What can hang from each mark
k78: k146 k895
k878: k228 k337
k323: k545 k595
k154: k736
k895: k78 k213 k425
k364: k425
k736: k154 k228
k818: k138 k213
k425: k364 k895
k337: k878
k82: k138 k228
k138: k82 k818
k990: k228
k545: k228
k146: k154
k228: k82 k736 k878 k990

Each row was made from one small tree. The marks that hang from a mark follow it in brackets, in the order of their numbers. Every link used is in the known rows. Write each row's tree.
Known rows
k228(k82(k138(k818)) k736(k154) k878(k337) k990): [-20  -3  14   2  52  11   9 -28 -12  16  12  -3  11 -22  33  11  -4   0
  16  21  15  10  23   8   2  23  -8 -50   3  20   7 -22  -7 -21 -28  -1
  -5  -1 -16 -12  -8  17  -8 -21  11  25 -25  -6]
k138(k82): [-16  -4 -10 -28  21  16  12  -4  27  22  21  24  -2 -22  33  -8   9 -13
 -13  21  24  -7 -11   8 -17  -7 -10  14  -8  15  11   0   4  -2  -4   3
 -36  -4   6   1   4 -12   9 -10  19   2  13 -11]
k323(k545(k228(k82(k138(k818)))) k595): [-16   1   8 -41  41   2   4 -14  15   7  28   0   6 -11  22  14  -6  -9
 -17  11 -18 -17   1  11  11 -14 -11  20 -13  -5  17   2 -11  10 -27   6
 -17   0  10 -18  -5 -27   7  -6   6  -1   8 -30]
k337(k878(k228(k82(k138) k736(k154) k990))): [-17  -4  -7  -6  47  11  10 -18   6   5  13   5  18 -11  33 -10  13  -6
  10  13   8 -14  -4   0 -12  12 -14 -30 -10  27  -3  -4 -13 -15 -21   2
  -6   3  -1  -9  -6   6  -9  -4  11  17 -14 -18]
k895(k213 k425): [-26  12  -1 -33  10  26  -5   6  25  16  22  -6   3 -13  24  -3 -11  -9
  -3  23  -7   1   6   1   1  -6 -27   9 -10  10  -2  10   5  10  -1 -16
 -19  -5 -10 -24  -9 -20  10   1  18 -27   9 -24]
k990(k228(k82(k138(k818)) k736(k154) k878(k337))): [-29 -10  -2  -5  37   1   6 -12   2  -1  12   8   3 -15  43   3  -1  -6
   6   4  12   1   8   4   5   1 -10 -24 -14  10 -12 -20  -8 -22 -22   3
  -3  -8  -4  -3  -9   7  -5  -5  14  19 -24  -7]
k228(k736): [-13   4  -9  -4  20  24   8   1  16   7  15  18  11 -32  37  -5   3   2
   0  13  28  -2 -10  16 -17  -2 -26 -14 -12  16  -3  -2 -22 -13 -12  -4
 -22  -7  -8 -12  -8 -14   0   9  12  -6  19  -9]
k990(k228(k82(k138) k736 k878)): [-24  -3 -11  -9  44   5  -2 -13   1   2  24   7   7 -19  34   5  -3  -1
  -5   8   6  -5   2   6   3   0 -13 -21 -15  13  -5  -5  -3 -10 -25   5
  -4 -12  -5 -12  -5   3 -20  10  13   6  -8 -10]
k138(k82(k228(k878)) k818): [-17  -9  -2 -27  39   7  20 -18  13  41  28  33 -14 -13  30  -8   5  -7
  -7  25  28   1   3  -8  -2 -18   0   9 -12  13  14  14  17  -8  -5   4
 -45   2  -6   3  -8  -4   3 -23  15  12  -8 -11]
k364(k425(k895(k78(k146(k154(k736(k228)))) k213))): [-10   8   5 -30  17  16 -17  -4  22  -4   6   4  21 -29  19  -4  -2 -15
 -10  13  14  14   0   1  -2  -1 -35   7 -16   4 -22  -8  -2  10  -9 -14
 -19   3 -17 -14 -21 -34   0  12  17 -21   7 -17]
k78(k146 k895(k213 k425)): [-12  -1 -12 -31  12  25  -9  -5  44  15  25  -9   8   2  16   0  -3 -27
  -1   5   6  -8  -2   4   4   0 -42  10 -12  13  -5  10  19  -7   1 -12
 -18 -13  11 -24 -13 -20  11   4  17 -22   8 -16]
k878(k228 k337): [ -4  -7 -12  -9  12  16  23  10  25  -9   8  15  13 -28  54 -29   8 -11
  -3  19  18 -18 -30  20 -20  -7 -19   9 -20  14   9 -12  -1  13 -16   7
 -17   7  16 -10 -19  -4  30   5  12   1   3 -18]
k364(k425(k895)): [-14   5  -3 -42  17   8 -12  -3  33  -2   4  17  17 -27  22  -5   9 -12
 -25  19   3  11  -6  14 -15   2 -21  12 -16  19   2   3  -7  14 -10  17
 -15  12 -11 -10 -10 -29  12   3  27  -2  15 -19]
k78(k146(k154) k895(k425(k364))): [-12 -10 -16 -22  16  17 -10  -8  50  16  21  -1   3   8  25  -8  -2 -24
  -9  -1  10 -10 -14  11   0  10 -43   7   0   9   2  16  11   3  -5  -7
 -13  -3  10 -21 -10 -25  15  -5   8 -22  14 -21]
k138(k82(k228(k878 k990)) k818(k213)): [ -7  -6  10 -19  47   1  13 -28  15  29  32  22 -11 -10  29   9   3  -3
  -5  44  25  -1   2  -6   4   1  -2  14  -8  20  26  13  20  -5 -10  -9
 -39  -8 -16  -3  -3  -2  -2 -24  10  24 -12 -15]
k323(k545(k228) k595): [-15   1   2 -35  34   7  -8  -5  27  -3  27   2  16 -13  30   3  -8  -9
 -18  12 -14 -19 -11  10   9 -14 -20  24 -18   7  14   3 -24   7 -21   1
 -17   5  10 -18  -6 -37  10   2   2 -12  21 -29]
k228(k82(k138) k736(k154) k990): [-10   7   6  -1  40  16   1 -18  -6   9   8 -11  14 -24  34   5   7  -5
  10  15  14   2  11  18  -8  25 -16 -36   0  16   7 -24 -20 -19 -26   0
   0 -12  -9 -21  -6   2  -4 -20  16  20  -2 -11]
k818(k138(k82(k228(k878))) k213): [ -6 -10  -5 -11  33  22  14 -10  20  -3  26  13 -12  -9  40  19  -2  -1
  -7  21   7 -15 -13  16  -3  -3 -10   6 -14  12  27   8   7   4   3  -2
 -24 -12 -15  -3  18 -10  -5   7  15   9  -7 -22]
k323(k545(k228(k82 k736(k154) k878(k337))) k595): [-20  -9  16 -18  42   5  -5 -16  12  -9  20   3  27 -11  30  12 -14 -11
   3  -3 -11  -6  13   4  18  -3 -18 -14 -11   6   4 -12 -38  -7 -26   1
  -3   7   5 -15 -10 -16  -5   6  -6  -8   8 -24]
k146(k154(k736(k228(k82(k138) k990)))): [ -7  10 -12  -5  36  22   6  -7   6   6  22  10   6 -29  30  -5   8  -4
   0  16  25  -7 -21  12 -17  10 -33 -12  -1   0   0 -18  -8   5 -26 -11
 -13 -13   0 -12  -9 -12  -6  -5   4  -6   7 -13]
k82(k138(k818(k213)) k228(k736(k154) k878(k337))): [-17   7   0   4  44  18  15 -15  -3  17  21   3 -13 -11  48   1  -1  10
  17  20  29   0   7  14   5  -2 -11 -33 -31   1  11   1 -14 -12  -4   0
  -5   5 -30 -10 -12  -3   1 -10  15  17 -29  -1]
k138(k82(k228) k818(k213)): [ -6  -6   4 -21  29   4  23 -15  23  24  25  29 -19 -13  35   4  10  -7
  -5  32  30  -5  -5   3  -4 -11  -6  26 -15   6  20  10  13  -3  -3  -6
 -40 -11  -8   1  -3 -10   9 -18  15  20  -5 -16]
k323(k595): [-15   4  -9 -23  29  17  -2   3  30   4  27  15   3 -29  32  -2   5  -8
 -21  22   8  -9  -7  18 -19  -1 -31  14 -25  14  14   5 -16   3 -12   2
 -14   3   4 -11   7 -23  12  -4  14   3  21 -23]
k425(k364 k895(k78(k146(k154(k736(k228)))) k213)): [-28   0   7 -18  28   1  -5 -15  19   9  16   0   6 -17  23  -2 -12 -21
  -5   9  19  -3  -5  11   5   9 -36   7  -4   5 -17   3   4   5 -13 -24
 -27   9  -5 -18 -20 -33  -4   3  16 -30   7 -19]
k323(k545(k228(k878(k337) k990)) k595): [-17  -3  12 -27  51   4 -16 -16  22  -4  32  -8  23 -14  29   6 -14  -7
 -16  26 -16 -14  -5   6  18  -1 -18  11 -11  19  20   0 -15   8 -28  -3
 -15  10   5 -20  -9 -26   5  -2  -3  -4   9 -25]
k78(k146(k154) k895(k425)): [ -5  -7 -17 -24  14  27  -9  -4  47  13  22  -1   6   4  24 -11   0 -22
  -5   0  13  -9 -12   5  -3   4 -42   6  -5   7   2   7   8  -1  -3  -6
 -12 -10  13 -20  -8 -23  13  -3   9 -18  12 -18]
k545(k228): [-10   2 -13 -28  32  11  13   3  23   0  15  12  22  -9  31 -12  -8  -6
 -15  12  15 -12 -25   5  -5  -7 -22  19 -15  16   5   3  -8  -3 -19   1
 -13  -1  10 -18 -10 -17  13   0  15  -3  12 -19]
k425(k364 k895(k78 k213)): [-37   0   7 -26  26  -6  -4 -11  21  16  15  -4   4 -19  26  -4 -14 -15
 -14  22   7  -3   3  14   0   9 -26  18  -9  16   2  14   3  13 -12 -11
 -30  15  -9 -18  -9 -32   3  -6  28 -22  10 -24]
k154(k736(k228(k82(k138(k818)) k878(k337) k990))): [-16   4   0  -8  53  18  13 -20  -4   5  26  23   6 -31  23   6   5  -2
   3  24  21  -1 -12  10 -11   4 -21 -23  -4   8 -11 -15   2  -9 -24  -8
 -23  -9  -1  -7 -16   3 -13   6   2   2  -9  -6]
k154(k736(k228(k82(k138) k878(k337) k990))): [-16   6  -4  -5  54  21   5 -18  -2  -1  27  18  11 -32  25   4   4  -3
   3  23  18  -3 -14  14 -13   9 -24 -29  -6  10  -9 -18  -4  -5 -23  -7
 -15  -7   2  -9 -14   4 -17  12   2  -3  -4  -5]
k154(k736): [-16   9 -14 -12  22  27  10   2  23   6  23  29   6 -34  31  -4   9   2
  -9  16  26 -11 -24  18 -22  -6 -29   0 -12  10 -11   0 -14  -5 -10  -6
 -26  -7  -3  -1 -10 -18  -1  13  13 -16  25 -10]
k146(k154(k736(k228(k82)))): [-10   4 -13  -7  25  21  10   0  14   1  19  26   9 -28  32  -7   8  -8
   4   5  27  -5 -20   9 -21   2 -36  -9  -3   1  -7 -17 -16  -1 -22 -12
 -16 -11   6  -5  -7 -13  -8   4   0 -15  16 -18]
k337(k878(k228)): [-22  -5 -20 -22  35  12  12  -3  27   7  22  22  13 -11  36 -20  13  -8
  -4  18   6 -21 -21   0 -20  -6 -17  -3 -20  31  -1  11  -6  -6 -11   3
 -19  11   8  -1   1  -5  -1   8  12   1  -3 -24]
k895(k78(k146)): [-13   2  -8 -22  22  22  -6   3  22  15  24   1   7 -23  44 -15  -9  -5
  -8  25  11 -12  -5  12 -11  -9 -23   4 -19  19  -2  -3  -4  -8  -4 -16
 -27  -2   0 -14   7 -19   3   4  15 -14   8 -21]

Write each row's tree
[-17   3  14  -2  54   9   5 -33 -13  16  17  -2  10 -12  27  23  -4   5
  16  23  14   8  27   3   5  27  -4 -47   0  21  11 -11 -12 -25 -25  -5
  -4  -7 -25 -17   2  12 -22 -18   8  23 -21 -13] -> k228(k82(k138(k818(k213))) k736(k154) k878 k990)
[-11  -6   2 -29  20   7  27 -12  29  23  21  33 -14 -16  31  12   9  -6
  -9  33  29  -5  -7   3 -11  -8  -5  28  -6   8  15   7  14  -5  -3  -8
 -44 -12  -6   4   6 -11  10 -14  14  16   0 -18] -> k138(k82 k818(k213))
[-18  -5 -10 -30  14  15 -11  -9  47  18  24  -8   4   7  17   3  -5 -29
  -5   4   2  -9  -3  10   7   6 -43  11  -8  14  -4  18  22  -4   1 -14
 -19  -7   8 -25 -16 -23  12   3  16 -27  10 -19] -> k78(k146 k895(k213 k425(k364)))
[-23  -9 -14 -24  22  14  -5  -5  43  11  19   6   2  -1  24  -9  -1 -14
 -13  10   5  -6 -12  11  -9   5 -35  12  -7  12   5  21   2   6  -2   4
 -18   0   4 -18  -9 -24  13  -1  15 -17  19 -21] -> k78(k895(k425(k364)))
[ -6  -9  -6 -16  18  24  19  -3  29  -8  19  14 -10 -14  40  22   3  -3
 -11  22   9 -17 -21  23 -13  -1 -12  17  -7  10  23   2   6   3   3  -5
 -28 -18  -8   0  23 -16   5   8  18   9   1 -23] -> k818(k138(k82) k213)
[-13  -4 -10 -15  16  22  -8 -10  41  10  22  -2   6   2  15   1  -3 -27
   4  -7  20  -6 -13   3   8   7 -54   3  -3  -3 -20   8  14  -2  -4 -26
 -17 -12   6 -22 -26 -26   5   8   3 -36  11 -15] -> k78(k146(k154(k736(k228))) k895(k213 k425(k364)))
[-24   2  -1 -13  52   8  -4 -20  -7  -3  13  -1  14  -9  39  -5   2 -19
  19  16   3   3   7   9  -6  21 -12 -41  -9  24   5 -37 -17 -26 -20   1
   5   7   8 -15   1   9  -4 -18   4  15 -28 -16] -> k736(k154 k228(k82(k138) k878(k337) k990))
[-23   4   1 -22  54   5   0 -24 -10   8  14   5   9  -2  31  -1   3 -14
  16  16   4   5  12  -2  -3  15  -4 -35  -8  23   4 -27 -12 -33 -20   1
  -4   5   3 -16   2   3  -8 -26   5  17 -28 -21] -> k736(k154 k228(k82(k138(k818)) k878 k990))
[-12   7   5 -31  12  17 -17  -2  27   3   7   1  20 -31  19  -1  -3 -11
 -16  16  12  12   2   3  -2   1 -33  11 -15   6 -17  -2   1  17  -9 -11
 -20   3 -22 -11 -17 -34   3   9  23 -21  12 -17] -> k364(k425(k895(k78(k146(k154(k736))) k213)))
[-18  -7 -11 -14  41  11  26 -13   8  14  19  21   6 -14  28  -7  13  -3
   4  11  12 -14  -6  -1 -15  -6 -12 -19 -13  16  -6   9  -3  -8 -18   4
 -20   1   0  -3  -6   6  -9   6  13  11 -13 -19] -> k337(k878(k228(k82(k138(k818)) k736)))
[-27  -4 -11 -25  16  14  -4  -4  41  17  20  -6   3  -3  18  -1  -5 -18
  -7  11   4  -5  -3   6  -1   5 -40  16  -9  12   2  21  12   7   0  -8
 -21  -4   0 -22 -13 -25  12  -2  19 -25  15 -21] -> k78(k895(k213 k425(k364)))
[-32   0   7 -29  25  -4  -7 -14  24  17  18  -6   5 -14  25  -1 -14 -22
 -13  18   6  -6   3  17   5   9 -27  14  -8  18  -2  12  10   6 -10 -14
 -28  13  -4 -20 -11 -30   4  -3  27 -24   8 -23] -> k425(k364 k895(k78(k146) k213))
[-12   7   4 -38  11  11 -19  -1  29   6   6  -5  19 -26  23  -5  -5 -15
 -17  19   4  12   6   4  -2   2 -30  14 -16  13  -5  -2   4  17  -9  -7
 -17   7 -18 -15 -10 -34   8   1  26 -16   8 -22] -> k364(k425(k895(k78(k146(k154)) k213)))
[ -8  -2  10   1  33  10  -2 -17   3   0   5   2  24 -25  35   4   5 -11
  14  13  13   6  12  12 -10  26 -22 -30   6  27   3 -27 -26 -27 -30  -6
  -5 -14  -3 -18  -7   3  -7 -17   9  16   8 -18] -> k228(k82 k736(k154) k990)
[  0  -2 -17 -13  19  20   3  -9  32   9  24   7  15 -12  15   6   8 -32
  10  -9  30 -12 -13   5  -6   8 -54  -1  -7   4 -12 -13  13 -15 -16 -20
 -17 -24  21 -13 -14 -14  -7   6   6 -20   9 -12] -> k78(k146(k154(k736(k228(k82)))) k895(k213))
[-36   7   2 -31  13  14  -7   1  29  19  20  -6   0  -7  26   0 -13 -11
  -7  22 -11  -1   5   9   4   1 -28   9  -5  12  -1  20   9  15  -3 -18
 -20   3 -14 -25 -13 -23  12   0  18 -32  11 -27] -> k895(k213 k425(k364))
[-21   3   4   3  43  18 -11 -18   3   9  14   2  25 -17  37  -2  -6   3
  11  21  22   7  10  -1   1  21 -15 -43  -6  38   0 -10 -27 -34 -16  -8
 -11   6 -21 -15  -6  -4 -13 -11   5   6   0  -9] -> k228(k736(k154) k878 k990)
[ -4  -8  14  -5  47   6  16 -31   8  26  28  22  -8 -15  29  12   2   2
   2  38  36   4   6  -7   7   2  -5   1  -7  15  18  11  11 -11 -11 -13
 -39 -11 -23  -5 -11   0  -7 -16   6  24 -10 -10] -> k138(k82(k228(k736 k878 k990)) k818(k213))
[-11   8 -17  -6  23  25   9   4  18   2  19  25   7 -28  36 -12   7  -4
   1   9  33  -7 -28   8 -20  -2 -37  -5  -8   2  -9 -12 -18  -3 -16 -14
 -20  -7   1  -5  -9 -21  -2   4   1 -17  17 -14] -> k146(k154(k736(k228)))
[-27  -2  -7 -23  38   7   0 -11   1  -3  12  23  19  -2  36  -6   2 -22
  22  -2   4   4  12  -1 -11   7 -12 -37 -14  24  -6 -27 -32 -37 -12   2
  -1   8  13  -9   8   4 -13  -6   0  -2 -11 -26] -> k736(k154 k228(k82 k878))
[  8 -13   7  10  27  12  20  -7   6 -14   5   6  26 -37  45 -15   6 -12
   7  22  19  -9 -14  18 -12  14 -22 -12  -2  16   9 -23  -1   8 -36   1
 -12  -8  11 -20 -30  13  14   3   4  15   2 -16] -> k878(k228(k82 k736 k990) k337)
[-18   7   5 -39  15   9 -16   0  25   4   4  -1  18 -31  22  -4  -4 -10
 -19  25   1  14   7   4  -6  -1 -25  17 -21  16  -4   2   0  17  -7  -1
 -21   9 -21 -14 -10 -32   7   4  30 -12  10 -22] -> k364(k425(k895(k78 k213)))
[-18  -6  -6 -10  38   9  25 -15  10   4  13  19   7  -5  34   0  14  -3
  14   8  13 -13  -1  -2 -12   3 -11 -22 -17  16  -5   3 -15 -16 -14  -1
  -9   0  -6  -1   0   5  -9   3  10  16 -20 -22] -> k337(k878(k228(k82(k138(k818(k213))) k736(k154))))
[-12 -10   6   2  43  15   2 -21   8  19  19  10   6 -20  41 -12   2 -11
   7  21  33   5   5   1   2   6 -12 -20  -9  21  10  -9  -7 -14  -9  -1
 -23   1 -10  -4 -15   2   1 -19  11  16  -5  -1] -> k138(k82(k228(k736(k154) k878(k337) k990)))
[  2  -9   0  -7  32  21  11 -11  22  -8  23   3 -11 -14  42  18   3  -4
  -9  31   8 -17 -20  21  -5   5 -15  16  -8  14  31   2  10   6  -3  -6
 -24 -20 -13  -8  12 -14   5  -2  17  19  -3 -23] -> k818(k138(k82(k228(k990))) k213)
[-22   2 -12 -20  49  12   8 -11  -2   4  25  15   7 -19  31  -3   0 -14
   6  15   4  -2  -2  14 -14   2 -16 -31 -15  11   6 -18  -4  -5 -18   5
  -7   3  12 -13   2   9 -11   7   5  -1 -17 -14] -> k736(k228(k82(k138) k878(k337)))
[-26  -5  -1  -8  39   0   3 -16   2  -3  16   9   2  -7  38  14  -2  -1
   7   6  10  -2  11   1   8   5  -7 -20 -17  10  -7 -11 -11 -24 -20  -1
   0 -13 -12  -8  -1   3 -16  -1  11  17 -20 -15] -> k990(k228(k82(k138(k818(k213))) k736(k154) k878))
[-23  -4   7 -24  34   5  -2 -16   6   3  16   6  29  -2  31   7 -13  -7
  12  -6  -9  -8   6  -1  16  -6  -6 -21  -2  16   0 -10 -31 -17 -24   0
 -13   3   3 -15 -10 -14 -16   7  -3 -18   8 -23] -> k323(k545(k228(k82 k736(k154) k878)))
[-16   8  -4 -18  42   9  -3 -14  -2  -4   8  -2  11  -9  37  -7  10 -21
  15  13   4  -1   0  13 -12  18 -14 -24 -10  18   4 -36 -20 -27 -19   1
   2  -3  11 -19   0  -4   3 -23   9  17 -14 -21] -> k736(k154 k228(k82(k138) k990))
